What can hang from each mark:
fafu: totav
setuz: dulib totav
bozun: totav
nefe: bosa totav
faro: dulib totav
totav: bozun faro setuz
dulib: setuz
bosa: nefe

Each row was made from one small tree. The marks that hang from a mark follow it in brackets, in alphabetical order. Every link used is in the known rows. Write each row's tree.
In the rows, 128 means zero.
Known rows:
bosa[nefe[totav[faro setuz]]]: [149 135 111 108 137 115 135 125 127 153 113 120 171 127 133 147 128 133]
nefe[bosa totav[bozun faro[dulib]]]: [156 123 126 128 151 131 154 133 124  83 140 105  89 144 149 103 108 119]
dulib[setuz[totav[faro]]]: [118 109 153 122 118 151 112 141  94 110 148 144  68 138  97 147 130 110]
fafu[totav[bozun faro setuz[dulib]]]: [115 135 148 170 104 102 139 115 157 167 143 126  85 137 128 132 138 114]
nefe[bosa totav[bozun]]: [113 122 110 104 130 136 142 126 118  91 133 108 156 113 136 107 127 158]
totav[bozun faro setuz[dulib]]: [107 147 150 145 122 100 128 121 158 178 128 133 106 131 120 116 118 104]
bosa[nefe]: [148 131 114  91 120 106 122 121 127 115 119 133 198  95  98 137 139 160]
nefe[totav[faro setuz[dulib]]]: [108 133 141 136 147 122 121 129 143 167 119 116 144 129 139 131 137 118]
dulib[setuz]: [118 111 127  95 108 132 106 126 106  76 141 148 118 105 116 138 139 151]
totav[faro setuz[dulib]]: [120 148 149 136 134 109 123 126 150 177 125 133 111 124 111 123 131 109]
nefe[totav]: [110 116 110 109 135 139 111 135 107  88 122 119 172 117 145 143 143 168]
bosa[nefe[totav]]: [137 127 107  92 132 130 124 123 120 109 115 114 234 103 124 148 147 173]
setuz[dulib totav[bozun faro]]: [ 96 130 172 157 125 127 124 136 141 162 136 124 120 142  89 124 135 104]
bozun[totav[setuz]]: [121 117  99 117 127 159 103 138 112 136 107 148 133 115 124 132 133 154]
bozun[totav]: [120 111 109 111 131 155  91 140  99  97 114 137 150 113 111 131 141 165]
setuz[dulib totav[faro]]: [111 131 167 141 138 136 118 143 133 156 131 125 124 134  82 132 144 113]
faro[totav]: [143 142 123 133 115 130 104 122  96  89 129 129 151 111 131 127 141 141]
totav[bozun faro[dulib] setuz]: [149 138 125 149 128 108 143 129 141 122 125 141  58 149 151 121 100  98]
bosa[nefe[totav[setuz]]]: [133 131  95  98 127 124 138 121 131 147 110 126 216 106 138 146 138 159]
setuz[totav[bozun faro[dulib]]]: [138 125 144 158 128 135 136 146 120 112 135 133  70 156 120 129 114  97]

Write each row's tree:
[118 139 120 109 133 119 138 115 159 181 111 116 252 101 128 138 152 154] -> bosa[nefe[totav[setuz[dulib]]]]
[156  89 137 119 139 163  94 138 105  65 139 143  74 140 125 132 123 125] -> bozun[totav[faro[dulib[setuz]]]]
[168 149 109 153 124 126 131 126 120 106 118 141 116 130 167 119 121 117] -> faro[dulib totav[setuz]]
[162 129 113 121 162 133 158 135 127 116 124 115  77 138 160 109 108 114] -> nefe[bosa totav[faro[dulib] setuz]]
[ 96 147 133 135 113 111 131 120 161 173 124 137 152 112 126 115 130 129] -> totav[bozun setuz[dulib]]
[123 140 125 137 115 107 131 125 130 143 127 141  79 135 133 127 107 108] -> totav[bozun faro setuz]
[116 130 130 146 108 118 138 118 149 156 134 132 130 104 136 139 160 147] -> fafu[totav[setuz[dulib]]]
[120 125 144 138 145 141 104 128 138 171 114 134 129 134 109 121 135 120] -> bozun[totav[faro setuz[dulib]]]
[116 153 133 165 105 116 126 105 146 167 128 131 172 120 142 111 133 118] -> faro[totav[bozun setuz[dulib]]]
[144 114 142 129 117 115 128 123 125  69 152 141  59 142 134 128 107 105] -> totav[bozun faro[dulib[setuz]]]
[110 138 143 130 143 122 154 120 154 172 132 106 122 138 135  98 120 112] -> nefe[bosa totav[bozun faro setuz[dulib]]]
[165 120 115 139 147 152 118 143 121 119 112 142  76 145 141 126 114 115] -> bozun[totav[faro[dulib] setuz]]
[123 125 104 103 117 118 131 119 129 114 122 115 238 117 131 140 136 168] -> bosa[nefe[totav[bozun]]]
[113 131 101 111 127 138 155 122 128 130 126 120 138 114 151 107 116 146] -> nefe[bosa totav[bozun setuz]]
[170 120 132 153 125 116 136 132 119  69 144 128  49 140 145 143 136 125] -> fafu[totav[faro[dulib]]]
[133 138 112 121 124 111 143 119 135 157 120 119 174 132 139 140 117 123] -> bosa[nefe[totav[bozun faro setuz]]]
[122 141 142 122 157 128 144 127 146 170 126 108 124 123 128 105 132 117] -> nefe[bosa totav[faro setuz[dulib]]]
[155 133 112 133 149 128 161 131 138 124 129 115  73 149 164 104  96 109] -> nefe[bosa totav[bozun faro[dulib] setuz]]
[109 124 146 144 119 136 123 143 112 131 134 134  86 149 101 133 119 108] -> setuz[totav[bozun faro]]
[176 124 119 113 152 121 133 129 124  92 124 109 173 133 135 142 125 134] -> bosa[nefe[totav[faro[dulib]]]]
[ 91 104 138 124  93 153 119 135 110 109 147 148 116 126 108 139 130 132] -> dulib[setuz[totav[bozun]]]
[106 108 153 133 104 142 116 135 105 116 154 144  67 147 101 140 121 104] -> dulib[setuz[totav[bozun faro]]]
